Each row comes from the steps of one path. Every step used is in the known rows, and no mark comes twice. Write the path behind each row, first mark first.
Known rows:
tumaf zupo zele zonerit penab vuri: .05 -.16 -.05 -.09 -.26 .54 -.19 -.09 .28 -.01 -.10 .13 -.02 -.12 .00
 -.22 .05 .08 .06 -.14 -.13 .26
zele zonerit: -.21 .31 .05 -.18 .04 .38 .22 -.13 .23 .10 .21 .13 -.06 -.13 .11 -.15
 .02 .03 -.14 -.27 .06 .16
vuri penab zonerit tumaf: -.21 .04 -.24 -.13 .49 -.26 .08 .02 -.24 .02 -.16 .15 .15 .52 -.25 .06
 -.12 .32 -.12 -.09 -.19 -.40
vobuza zupo tumaf zonerit penab: .17 -.20 .28 -.05 .00 -.12 .11 -.06 -.17 -.04 -.02 -.36 -.20 -.22 .24
 .03 .11 -.01 -.02 .07 .11 -.05
vobuza zupo zele: .14 -.29 -.02 .41 -.36 -.33 -.02 -.07 -.13 -.13 -.29 -.24 .05 -.12 -.07
 -.14 .02 -.20 .07 .16 .46 .21
zonerit vobuza zupo: .16 .01 -.04 .34 -.27 -.18 -.22 .15 .02 -.12 .04 .05 -.04 -.09 -.09 .32
 -.09 -.31 .39 .22 -.20 .22
vobuza zupo zele zonerit tumaf: .25 -.04 -.07 .30 -.33 -.14 -.05 -.26 .01 -.22 -.31 -.16 -.05 -.16 .03
 -.22 .16 -.24 -.01 -.14 .53 .01
vuri penab zonerit vobuza zupo: -.09 .04 -.19 .03 .40 -.21 .23 .06 -.23 -.07 -.19 .16 .03 .55 -.32 .05
 -.19 -.03 .12 .42 -.17 .07
tumaf zonerit vobuza zupo zele: .02 .01 .13 .08 -.02 -.05 .05 .13 .33 .03 .07 .16 .02 -.30 -.02 -.18 .12
 -.14 .20 .17 .20 .13
vuri penab: -.37 .08 -.06 -.06 .34 -.14 .08 .14 -.19 .12 -.03 .02 -.03 .30 -.30 -.09
 -.17 .26 .14 -.09 -.40 -.08
zele zupo tumaf zonerit vobuza: .18 .20 .31 -.04 -.13 .10 -.01 -.05 .10 .05 .14 -.08 -.29 -.26 .22 -.11
 .30 -.10 -.05 .05 .11 .08
vuri penab zonerit tumaf zupo zele: -.15 -.05 -.24 -.05 .32 -.13 .06 -.03 -.16 -.06 -.33 .10 .14 .51 -.30
 -.16 -.12 .25 -.07 .06 -.13 -.35
vobuza zonerit penab vuri: .06 -.25 -.30 -.25 -.01 .09 -.12 .29 -.33 -.01 .12 -.04 .01 .01 .19 .32
 -.14 .09 -.19 -.20 -.02 .10
penab zonerit: -.19 -.08 -.10 -.07 .16 -.03 .28 .01 -.06 .13 .11 .16 .31 .21 -.02 .17
 -.21 .16 -.32 .17 .15 .07
zonerit penab: .15 -.10 .10 -.07 -.05 .11 -.26 .32 -.10 .10 .17 .00 -.03 -.10 -.05 .43
 -.04 .05 -.02 -.31 -.60 .09
zele zonerit vobuza zupo: .09 .34 .01 .07 -.11 .27 .09 -.12 .22 -.09 .11 .17 -.19 -.14 .06 -.02
 .04 -.32 .17 .02 .02 .32
zonerit vobuza: -.04 .11 .06 .17 -.15 -.06 -.33 .26 .25 .11 .28 .16 .13 -.14 -.15 .31
 -.07 -.16 .30 .04 -.42 .07
zele zonerit vobuza: -.08 .41 .11 -.08 -.03 .37 -.04 -.04 .40 .09 .29 .26 -.06 -.16 .00 -.02
 .07 -.22 .10 -.12 -.19 .20
tumaf zupo zele zonerit: -.11 .07 .01 .00 -.28 .49 .11 -.11 .27 -.06 -.09 .04 -.04 -.12 -.01 -.41
 -.06 -.01 .00 .00 .04 .16

Which path is each row?
.13 -.07 .01 .28 -.29 -.04 .14 -.23 -.01 -.16 -.29 -.13 -.06 -.15 .01
 -.33 .11 -.27 -.01 .08 .57 .30
vobuza zupo zele zonerit
-.03 .09 -.40 -.13 -.20 .12 .11 .19 -.32 -.28 .02 -.12 -.08 .01 .24 .15
 -.34 .08 -.16 -.23 .06 -.44
vobuza zonerit tumaf zupo
-.17 .06 .47 -.22 .12 -.09 -.13 .01 .34 .31 .37 -.18 .07 -.32 .14 -.10
 .20 .05 .02 .06 -.10 -.30
zupo tumaf zonerit vobuza
-.34 .02 -.16 -.15 .52 -.13 .33 .04 -.24 .10 -.12 .14 .13 .55 -.30 -.07
 -.24 .27 -.13 .19 -.15 -.04
vuri penab zonerit
-.01 -.15 .26 .03 -.01 -.20 .23 -.15 -.12 -.01 -.02 -.37 -.11 -.21 .25
 -.13 .09 .05 -.02 .13 .37 -.08
vobuza zupo tumaf zonerit
.14 -.39 -.05 -.09 -.02 .06 -.58 .20 .00 .19 .18 .16 .12 -.10 .02 .51
 .09 .26 .10 -.41 -.49 .19
zonerit penab vuri
.01 .16 .16 .10 -.21 .09 -.23 -.08 .48 .12 .02 .08 .13 -.23 -.16 -.37
 .23 -.33 .01 -.04 .18 .17
zupo zele zonerit vobuza
.19 .09 .22 .09 -.29 -.03 -.06 -.12 -.16 -.01 .03 -.30 -.25 -.14 .20
 -.01 .21 -.06 -.14 -.07 .14 .08
zele zupo tumaf
.00 -.07 -.29 -.06 .04 .05 .06 -.04 -.06 -.08 -.04 .19 .22 .22 .07 .28
 -.21 .26 -.22 -.07 -.05 -.33
penab zonerit tumaf zupo
-.03 -.05 -.16 .12 .31 -.29 .12 .02 -.14 -.05 -.32 .10 .12 .51 -.41 -.14
 -.10 -.12 .09 .48 -.01 .09
vuri penab zonerit vobuza zupo zele
.11 .29 .16 .01 -.11 .17 .00 -.25 .23 -.04 .10 -.05 -.19 -.17 .12 -.10
 .14 -.36 .11 .08 .06 .15
zele zonerit vobuza zupo tumaf
.02 .02 -.36 -.04 -.28 .02 .00 .14 -.24 -.26 -.10 -.20 .02 -.01 .15 -.04
 -.23 -.02 -.18 -.18 .23 -.43
vobuza zonerit tumaf zupo zele
-.22 .09 -.14 -.07 .49 -.15 .13 .12 -.10 .07 -.06 .25 .13 .52 -.36 .03
 -.19 .09 .06 .29 -.34 -.02
vuri penab zonerit vobuza
-.08 .00 -.02 -.02 .42 -.30 .14 -.07 -.24 -.02 -.19 -.04 .05 .51 -.26
 -.03 -.10 -.04 .07 .48 -.13 -.09
vuri penab zonerit vobuza zupo tumaf
-.04 .10 .07 .00 .08 .05 .16 .18 .25 .03 .20 .22 -.07 -.27 .06 .01 .02
 -.04 .23 .12 .02 .12
tumaf zonerit vobuza zupo
.33 -.11 .04 .22 -.27 .04 .03 -.14 -.06 -.19 -.29 -.15 -.13 -.15 .00
 -.16 .14 -.31 -.04 -.01 .33 .34
vobuza zupo zele zonerit penab
.10 .13 .28 -.09 -.09 .10 .13 -.10 -.02 .06 .09 -.17 -.29 -.23 .27 -.20
 .27 .06 -.19 -.05 .28 .06
zele zupo tumaf zonerit
-.07 -.26 .39 -.37 .21 .00 -.27 -.04 .19 .37 .27 -.17 .08 -.29 .24 .02
 .29 .32 -.12 -.22 -.13 -.22
zupo tumaf zonerit penab vuri
-.01 -.08 -.21 -.02 .11 -.21 -.02 -.03 -.07 .05 .05 .15 .35 .17 .03 .32
 -.09 .21 -.30 -.18 .10 -.36
penab zonerit tumaf
.16 -.38 .18 -.06 .01 -.15 -.08 -.13 -.13 .03 -.04 -.28 -.11 -.20 .27
 .09 .20 .13 .04 .00 .19 .02
vobuza zupo tumaf zonerit penab vuri
-.01 .03 -.18 .08 -.26 .08 -.29 .09 .00 -.12 .04 .04 -.01 -.10 .08 .28
 -.14 .27 .16 -.45 -.38 -.51
zonerit tumaf zupo
